Every row comes from one small tree of marks. The marks that hang from a mark follow it in brackets, in the order of their numbers. Every link used is in the known rows. Which tree was each row made from?
In the rows, 128 means zero.
Known rows
K_602[K_951[K_788[K_235]]]: [140 121 124 141 147 133 144 136 144 153 137 126 129 152 159 141  66 142
 125 146 143 127 121 118 140 134 102 113 168 104 121 114 139 143 118  93
 143 138 126 139  84 110 143 158  88 120 102 114 135 135 147 130 125 136
 131 134 131 132 136 119 125 128 116]
K_235[K_602[K_757 K_951]]: [119 158 132 133  95 117  90 128 140 122 139  90 131 124 131 125 124 128
 149 143 134 117 116 111 126 125 112 138 106 120 109 138 119 136 144 120
 147 114 129 143 103 151 132 125 141 132 107 113 138 131 114 127 147 134
 148 128 177 101 143 133 130 120 119]
K_555[K_757[K_788]]: [127 131 133 138 118 129 139  96 129 106 150 145 129 161 131 135  96 134
 129 147 122 121 121 119 138 126 119 101 144 145 117  96 146 115 138 138
 128 122 131 109  94 117 132 104  76 130 119 146 150 130 146 123 116 148
 142 118 145 107 126 133 153 131 121]
K_602[K_951[K_103]]: [133 126 128 142 113 134 145 113 144 123 130  94 126 146 153 129  87 136
 118 147 137 131 116 107 134 153  60 123 147 123 113 109 127 134 134  87
 153 141 123 131 113 124 143 137 107 131  91 115 125 132 134 142 117 129
 124 138  58 125 132 140 124 134 117]
K_526[K_40[K_757]]: [128 136 126 123 112 113 150 103 122 121 125 101 129 146 127 110 146 116
 135 120 139 122 125 147 125 131 142 133 100 144 132 107 135 136 125 105
 121 122 122 128 104 141 128 104 125 142 117 126 119 116 123 115 120 138
 127 123 124 114 129 110 120 127 153]
K_757[K_674[K_235 K_526]]: [116 100 131 116 144 163 127 135 124 103 127 111 133 139 133 117 115 156
 115 123 115 143 136 136 131 112 123 117  94 107 130 107 131 106 126 110
 109 167 123 118 139 131 131 128 144 138 128 101 104 139 115 118 120 121
 118 145  46 140 123 127 151 137 105]
K_526[K_602]: [108 113 134 133 116 117 120 129 115 124 131 108 127 139 126 122 131 117
 131 125 129 123 135 130 122 117 130 117 122 129 127 106 136 107 119 182
 141 139 125 133 107 142 138 143 113 133 103 114 118 123 123 120 114 151
 131 122 145 120 122 105 150 139 130]
K_951[K_555[K_235[K_602]]]: [131 110 136 147 144 121 102 158 129 113 123 107 135 123 154 117 123 146
 111 124 138  90 129 104 141 151 116 143 136  91 117 128 155 150 104 101
 109 145 120 121 139 113 135 144  93 144  92 105 124 143 131 151 113 142
 142 121 104 115 131 122 144 134 123]
K_788[K_235 K_526[K_602]]: [104 134 131 135 128 119  94 140 109 155 134 139 130 129 121 133 144 123
  99 113 150 131 133 136 119  99 191 136 201  95 134  88 144 111  98 197
 134 140 120 132 113 132 146 116 108 129 114  79 123 125 136  98 139 141
 124 124 124 131 110 107 125 132 133]
K_674[K_235 K_526 K_757]: [101 112 138 139 147 148  99 133 129 120 129 139 132 155 134 130 132 148
 104 125 125 150 153 134 123 103 157 113  92 106 136 124 137 104 101  46
 112 149 113 126 134 132 128  89 128 134 100  86 104 144 111 120 125 120
 115 138  67 125 131 126 140 137 101]
K_526[K_40[K_757] K_602[K_951[K_103 K_674 K_788]]]: [159 130 117 128 125  94 231 109 143 174 111 115 110 170 152 126 138  87
 171 118 113 137 136 130 138 158  20 115 128 145 143 169 118 169 145  93
 151 115 138 136 127 102 141 152 149 122 133 193 132 123 133 159 109 127
 100 122 156 150 141 108  99 113 126]
K_103[K_526[K_40] K_757[K_674 K_788]]: [159 123 108 122 102 134 172  99 128  61 128 176 128 116 116 127 103 156
 124 150 119 128 118 156 122 129 186  87 126 195 130 153 119 128 157 141
 109 116 135 107 111 114 105 151 130 145 172 159 140 118 135 115 120 117
 140 129 135 147 125 138 121 142 152]
K_602[K_757[K_674[K_526[K_40]] K_788[K_235]] K_951]: [153 128 116 108 125 136 163 144 146 120 129 143 132 122 115 137 102 147
 137 146 109 142 109 146 125 111 124 133 122 149 128 113 119 138 161 115
 134 108 126 153 125 115 109 120 153 111 177 177 160 118 133 144 142 119
 134 115 124 150 125 122 102 125 115]
K_526[K_602[K_951]]: [104 131 131 137 106 117 111 131 130 114 130  99 128 140 124 133 104 119
 132 138 122 131 120 121 118 114 112 117 127 133 123 107 129 121 129 142
 167 123 126 143 102 129 133 143 119 129 101 123 128 125 117 131 127 139
 134 121 135 127 131 109 130 134 120]
K_526[K_40[K_757] K_602]: [126 138 128 122 100  97 145 118 112 129 119 107 127 143 111 110 174  93
 146 117 121 124 134 149 117 122 155 137 105 152 133 114 133 130 117 144
 135 112 123 135 115 137 128 116 141 145 115 140 118 112 112 124 126 141
 121 113 168 124 128  99 124 131 155]
K_40[K_757[K_788[K_235 K_526]]]: [117 143 122 140 131 135 124 113 119 143 138 163 132 133 124 130 130 113
 102 125 151 128 124 126 130  95 196 147 178 111 126 105 153 141 124 125
 126 121 122 122 108 114 140 113 121 127 129  83 155 140 154 103 137 141
 125 119  97 125 118 123 122 140 141]
K_103[K_235[K_602] K_757[K_788[K_526]]]: [105 131 132 147 141 138  70  97 121  83 137 184 133 130 124 142  93 126
 118 122 160 122 131 119 121 131 184 116 155 128 129 148 131 122 124 164
 103 134 135 112 119 115 135 136 137 133 119  86 140 148 137 111 139 129
 144 136 140 118 123 159 139 148 147]
K_788[K_235 K_526[K_40 K_602[K_757 K_951[K_555]]]]: [128 154 127 134 111  92 120 191 134 174 114 116 134 154 132 132 159 136
 132 117 143 128 123 136 124 120 178 144 196 112 152 118 126 140 119 121
 159 106 133 158 116 110 130 108 126 110 130 118 150 119 141 125 156 133
 125  88 101 138 125  84  78 112 118]
K_40[K_757[K_674[K_235[K_602[K_951]] K_526] K_788]]: [122 124 121 127 128 158 111 125 132 119 125 115 131 107 114 120 112 110
 131 135  92 145 132 117 131 109  79 142  59 137 117 169 124 147 158  63
 140 126 130 127 152 113 121 137 184 131 152 157 137 142 116 140 136 110
 127 134 128 133 148 144 137 133  94]
K_555[K_526[K_40 K_602] K_757]: [134 166 138 123 104  96 130 142 114 110 132  79 124 174 122 128 147 121
 133 114 103 128 120 151 129 130 151 109 166 143 143  86 126 120 104 184
 111 118 131 113 108 127 129  60  67 132 141 121 108 102 115 131 122 130
 124 117 188 110 118 110 137 106 146]
K_788[K_235[K_40 K_602[K_757]]]: [147 155 137 126 124 113  90 141 121 157 133 121 131  92 124 123 159 143
 143 133 172 100 127 120 130 143 188 162 125  94 108 127 127 128 115 164
 106 135 125 143 140 175 137 122 113 148 109 103 138 123 132 124 147 142
 140 139 191  97 126 131 127 116 141]
K_555[K_235 K_526[K_602[K_757 K_951[K_40 K_103]]]]: [135 158 134 129 118 102 161 150 143 110 117  79 117 145 132 126 142 113
 138 109 117 135 114 127 129 136  85 167 166 118 132 120 110 161 104 153
 135  98 128 130 159 121 145 100 110 108 128  88  95 124 128 185 132 127
 110 119 101 143 134 123  93  98 119]
K_757[K_674[K_526]]: [127 104 127 116 139 151 133 119 125  95 133 113 131 120 136 127 114 136
 106 128 124 136 130 129 128 125 112 116 112 123 123  98 130 101 138 120
 124 150 123 127 118 141 126 138 125 128 133 123 107 129 109 125 119 122
 129 144  88 128 118 134 150 135 135]
K_526[K_40 K_602[K_951[K_788]]]: [128 120 127 127 121 105 167 132 136 157 122 106 124 146 142 135  86 125
 161 132 101 124 122 140 127 132  86  93 132 141 141 121 122 126 118 115
 155 111 133 148 103 125 127 161 138 123 118 175 136 114 130 144 123 131
 128 112 193 141 138 108 119 123 129]
K_757[K_788]: [124 106 131 134 126 135 153 115 128 102 139 141 130 129 132 128  95 143
 125 140 120 117 119 119 136 120 110  96 126 138 121 102 147 121 138 136
 129 130 121 125 108 122 131 151 117 133 111 136 144 135 150 127 113 149
 135 125 106 117 124 131 152 148 131]
K_788[K_235 K_526[K_40 K_602]]: [114 131 133 123 128 107 124 152 106 166 123 138 128 150 121 130 155 139
 119 109 145 126 131 151 118 112 198 135 192 112 147 100 134 113  98 197
 123 132 123 135 121 134 132 104 119 129 129 114 121 110 136 108 134 135
 121 118 142 138 108  99 113 124 147]
K_555[K_235 K_526 K_757[K_788]]: [136 156 141 132 129 124 149 126 129  53 142 112 129 164 135 134  96 124
 111 136  86 116 108 123 151 125 109 113 182 122 124  81 150 140 109 146
  89 117 124  95 114  87 135  67  45 137 134  71 122 139 147 146 106 148
 139 120 145 112 123 134 151 121 126]
K_103[K_235[K_40 K_602] K_526 K_757[K_674 K_788]]: [152 123 121 133 123 147  69 110 121  52 133 181 129  67 109 134  93 134
 132 145 146 106 128 130 125 171 186 120 114 169 115 180 104 127 143 180
  90 138 139 104 137 132 121 187 102 154 152 116 145 134 131 131 123 113
 149 150 188 131 131 165 140 142 157]
K_235[K_602[K_757[K_674[K_526]] K_951[K_103 K_555]]]: [164 126 123 134 123 131 125 152 155 150 124  82 130 113 154 126 135 130
 131 132 137 125 128 102 145 157  56 151 109 111 122 170 114 144 155  50
 160 126 133 147 155 118 139 156 148 109 136 149 135 134 120 158 134 106
 123 130  70 129 135 146 119 118 103]
K_674[K_526[K_602] K_757]: [100 117 136 135 121 120  90 122 119 131 135 135 127 127 117 138 155 111
 112 114 129 153 150 138 112  90 159 119 105 128 138 125 132  92 109 106
 148 129 115 142 122 132 126 110 138 125 111 109 109 138 100 119 129 121
 120 124 146 118 120 117 141 135 130]
K_526[K_40[K_757[K_674 K_788]] K_602]: [140 112 119 112  94 115 176 111 120 119 116 134 123 115  97 114 161  90
 148 126  96 128 129 154 122 114 110 131  67 182 122 122 137 136 152 174
 139 104 132 130 126 117 114 141 163 125 152 173 150 116 122 126 107 142
 126 105 170 145 122 105 131 133 144]
K_602[K_757]: [122 139 133 130 115 118 139 119 133 112 140 106 131 144 132 124 133 140
 136 134 150 116 126 125 130 119 157 127 108 124 119 101 132 126 133 122
 125 127 128 136  91 151 139 115 115 133  99  81 133 135 124 120 134 149
 136 129 110 109 125 121 136 127 127]
K_757[K_788[K_526[K_40 K_602[K_951]]]]: [104 132 128 122 103 112 152 134 125 143 123 141 127 134 112 137 105 127
 143 132  94 137 112 135 114 106 119  98 168 152 145 115 122 116 134 153
 170 104 138 146 120 107 123 136 178 122 144 154 149 107 138 118 130 126
 132 103 146 143 123 118 112 138 133]
K_103[K_235[K_602] K_526]: [111 127 133 148 139 131  37 136 115  78 148 131 128 108 134 132  96 145
 124 127 155 114 125 130 134 155 151 129 151 124 127 132 120 139 104 167
 102 147 128 118 104 141 145 159  85 150 101  70 126 128 121 133 124 119
 134 143 148 109 128 158 151 143 158]

Write each row's tree
[124 138 134 116 115 141 148 117 123  93 126 151 130  89 110 138 123 126
 108 141 104 116 112 121 143 132 119 127 157 126 115  98 139 110 128 149
 101 131 141  95 143 112 126  82  95 132 152  92 140 131 152 120 105 130
 151 125 134 133 112 143 131 126 124]
K_555[K_235[K_40] K_757[K_674 K_788[K_526]]]
[128 138 120 117 137 135 185 120 150 153 126 126 127 129 139 140 119 144
 142 130 132 136 123 129 128 126  89 133 139 127 134 126 113 126 147 105
 144 100 149 130 119 143 124 149 159  85 154 104 123 118 133 112 148 113
 132 129 105 152 136 138  96 110 121]
K_602[K_757[K_674] K_951[K_40 K_788[K_526]]]
[130 142 117 129 162 129 180 105 144 174 124 140 125 158 153 133 123 107
 134 123 140 143 130 121 132 141  53 118 178 119 151 149 118 150 146  76
 153 114 144 117 113 116 124 149 138  98 140 137 102 127 140 112 148 115
 116 134  97 141 145 128  96 108 140]
K_602[K_951[K_40[K_757] K_674 K_788[K_526]]]
[136 122 129 127 145 129  90 128 119 165 134 173 128 117 118 141 138 133
 117 131 125 132 127 140 124 114 173 133 118 127 135 143 136 128 109 105
 120 117 108 142 149 122 115 108 148 129 144 181 141 127 133 135 134 110
 126 124 176 116 120 138 121 129 138]
K_674[K_526[K_40] K_757[K_788[K_235[K_602]]]]
[132 111 133 114 153 138 160 139 128 135 116 128 126 141 144 114 126 162
 139 125 123 118 140 109 139 168  94 101 126 100 128 125 123 120 132 102
  98 179 126 112 147 142 123 120 101 148 105 120 113 130 131 125 114 143
 122 149  93 128 134 122 145 125 122]
K_951[K_674[K_235[K_40]]]
[117 111 136 125 126 149 143 126 127 127 123 170 129 119 122 130 126 153
 133 139 120 132 140 121 127 129 124 113  80 130 117 130 140 111 121  76
 107 135 120 121 148 138 124 117 115 145 101 114 144 137 142 116 109 136
 128 133 106 128 134 135 134 144 111]
K_674[K_235[K_40] K_757[K_788]]
[127 150 135 127 107 122  95 111 112 139 128  95 130  87 126 114 157 108
 135 128 151 105 131 114 126 152 147 151  92 119 107 149 131 129 121 123
 124 131 125 127 140 172 132 126 128 159 104 104 125 119 122 118 139 133
 138 143 191  90 137 139 136 129 163]
K_235[K_40[K_757] K_602]
[121 147 130 119  90  94 145 140 135 124 121  94 125 153 115 126 134 125
 161 133 112 128 117 144 117 112 134 123 107 149 133 111 115 126 136 133
 153 100 135 159 107 143 121 108 135 131 118 150 135 115 114 138 137 137
 134 105 181 130 132  96 109 119 122]
K_526[K_40 K_602[K_757 K_951]]
[142 104 127 127 135 167 140 138 146 139 125 113 125 104 142 132  89 143
 134 141  82 139 125 108 139 132  40 129  85 124 111 165 117 137 147  94
 138 144 127 132 178 101 131 158 174 112 142 173 141 139 131 157 113 101
 118 142  80 142 138 159 142 138  78]
K_757[K_674[K_235[K_602[K_951[K_103]]] K_526] K_788]
[102  99 135 137 149 158 121 122 134 119 132 174 130 140 131 133 115 147
 113 132 116 153 145 126 127  94 140 102  90 117 132 126 139 110 119  54
 119 136 117 128 142 109 129 101 142 128 118 114 130 152 126 126 116 122
 115 129  80 129 129 137 146 143 102]
K_674[K_235 K_526 K_757[K_788]]
[115 150 135 117 100  95 142 134 113 149 126 115 126 148 113 126 172 127
 149 108 123 129 129 150 118  96 187 127 139 129 145 110 123 111 112 172
 138 108 137 143 117 152 136  89 172 124 125  90 130 112 124 107 143 138
 127 107 153 126 111 108 114 118 135]
K_788[K_526[K_40 K_602[K_757]]]
[146 162 127 126 129 116 133 133 111 139 129 117 128 137 126 120 142 116
 129 119 117 113 112 144 137 130 166 147 142 130 125 131 138 167 120 157
 103 107 115 122 139 117 127 104 108 138 158 134 137 111 135 138 138 130
 122 122 179 108 127 131 129 121 159]
K_555[K_526[K_40[K_757[K_788[K_235[K_602]]]]]]
[134 122 115 121 145 147 147 113 122 145 128 173 130 113 112 127 152 117
 100 124 147 134 125 138 123 112 153 166 157 134 125 112 141 144 136 158
 129 113 126 112 136 119 119 136 125  98 163 122 126 124 149 103 139 130
 124 120  85 150 119 125 109 128 144]
K_951[K_40[K_757[K_674 K_788[K_235 K_526]]]]
[121 112 131 138 152 145 106 128 130 139 139 192 129 122 126 144 113 134
  93 135 140 146 132 133 125 104 166 120 130 119 129 123 149 121 114  95
 141 127 108 136 117 110 123 114 118 122 130 120 139 144 141 125 128 123
 120 128 101 120 118 129 135 141 122]
K_674[K_526 K_757[K_788[K_235]]]
[151 139 137 126 155 133 146 132 139 156 128 107 120 156 152 115 158 144
 147 110 125 129 150 107 141 143  93 138 107  81 135 171 113 143 130  83
 102 160 131 127 166 135 145 114 156 136 116 134 120 145 122 147 133 117
 103 154  87 117 134 147 145 112  91]
K_951[K_103 K_674[K_235[K_602[K_757]] K_526]]
[144 128 121 124  94 133 116 130 113  97 114 141 124  97 103 117 137 146
 123 138 135 130 147 143 115 133 230 118 114 140 127 172 105 104 127 186
  94 150 139 109 136 147 117 145 113 156 142 110 117 127 117 116 129 123
 132 144 137 148 132 123 126 133 125]
K_103[K_526[K_602] K_757[K_674[K_235[K_40]]]]
[134 123 136 112 153 143  96 137 124  87 133 144 130  70 114 133 115 130
 154 118 126 113 129 118 133 154 112 137  83 134 116 137 109 118 142 147
 100 132 141 143 162 158 127 150 163 137 143 121 150 130 122 157 129 119
 138 139 183 120 123 167 147 134 145]
K_103[K_235[K_40 K_602[K_757[K_674[K_526] K_788]]]]
[121 102 125 141 194 134 103 121 152 145 122 182 121 149 151 148 110 112
 146 117 144 135 136 116 129 171   4 119 123 131 135 167 109 162 129 100
 136 125 134 122 132 122 120 182 103  97 116 168 106 135 116 156 129 113
 123 140 148 140 149 154 115 110 132]
K_103[K_235[K_602[K_951[K_40 K_674[K_757] K_788]]]]
[158 124 121 142 183 128 135 155 152 190 121 100 125 132 178 127 126 136
 125 119 144 131 130  94 139 192  15 127 175 107 147 184 105 153 144  42
 159 145 127 136 174 105 126 176 141  97 126 218 101 130 134 161 140  93
 107 144  51 126 147 146 108 110 121]
K_235[K_602[K_951[K_40 K_103 K_555 K_674[K_526]]]]
[150 145 127 110 115 127 104 134 124 151 126 120 131  78 114 124 163 134
 137 134 155 100 123 125 130 146 165 166 100 109 102 128 122 129 132 177
 104 138 127 135 152 177 124 133 110 143 134 114 137 117 129 124 137 137
 145 144 163 117 122 129 131 118 134]
K_788[K_235[K_40 K_602[K_757[K_674]]]]
[127 123 115 122 111 126 125 115 133 130 117  94 124 119 108 120 152  81
 131 126 129 142 126 137 106 117  90 164  79 168 123 125 118 139 151 162
 170 104 130 131 123 142 115 150 145 100 140 166 103 119 103 125 135 126
 124 117 125 147 137 104 109 117 125]
K_526[K_602[K_951[K_40[K_757[K_674]]]]]
[149 104 128 131 173 150 116 160 141 143 127 114 136 158 149 116 141 167
 105 119 128 132 145 126 140 146 122 133 132 116 144 124 133 117 118  63
 114 148 132 107 153 118 118 102  87 109 141 172  93 142 126 126 135 116
 118 124  22 141 139 128 128 108  95]
K_951[K_40 K_555[K_757[K_674[K_235 K_526]]]]
[133 148 118 119 120 126  99 114 107 165 120 120 130 120 110 120 186 110
 112 114 152 120 123 145 123 122 175 170 133 115 124 122 133 146 124 156
 116 126 123 117 139 140 126 104 137 136 152 115 121 117 119 100 136 116
 132 131 150 130 115 123 111 118 152]
K_788[K_235[K_602] K_526[K_40[K_757[K_674]]]]
[135 112 118 125 128 135 128 122 119 136 130 151 126 107 104 124 145  84
 114 121 119 140 140 137 124  90 173 155 107 141 126 132 141 132 134 175
 135 125 121 134 129 111 129 143 138 120 161 156 138 138 125 130 132 128
 118 116 168 139 117 111 133 137 127]
K_40[K_757[K_674[K_526[K_602]] K_788[K_235]]]
[104 105 129 122 109 132 147 120 116 119 129 145 126 105 106 135 133 119
 121 128 108 130 127 131 124  93 119 114 137 141 130 105 138  99 146 197
 144 124 138 124 125 117 132 155 158 121 150 119 143 127 134 105 107 138
 133 117 116 146 106 126 150 148 127]
K_757[K_674 K_788[K_526[K_602]]]
[137 109 126 127 137 151  92 112 124 102 125 121 136 122 124 120 127 144
 113 123 131 136 150 128 118 110 185 125  76 115 123 175 119 108 136 118
  97 160 128 114 151 143 123 134 155 144 140 131 102 145  98 112 138 114
 132 154 120 123 133 146 151 133 112]
K_103[K_757[K_674[K_235[K_602] K_526]]]
[107 137 127 125 127 134 121 117 133 162 119 175 121  93 119 152 134 115
 132 143 122 135 123  98 124 142  73 110 134 134 126 173 112 122 155 107
 156 124 129 125 162 127 108 132 149 122 139 138 149 122 136 116 131 108
 137 137 154 120 132 157 116 124 126]
K_235[K_40 K_602[K_951[K_674[K_757[K_788[K_526]]]]]]
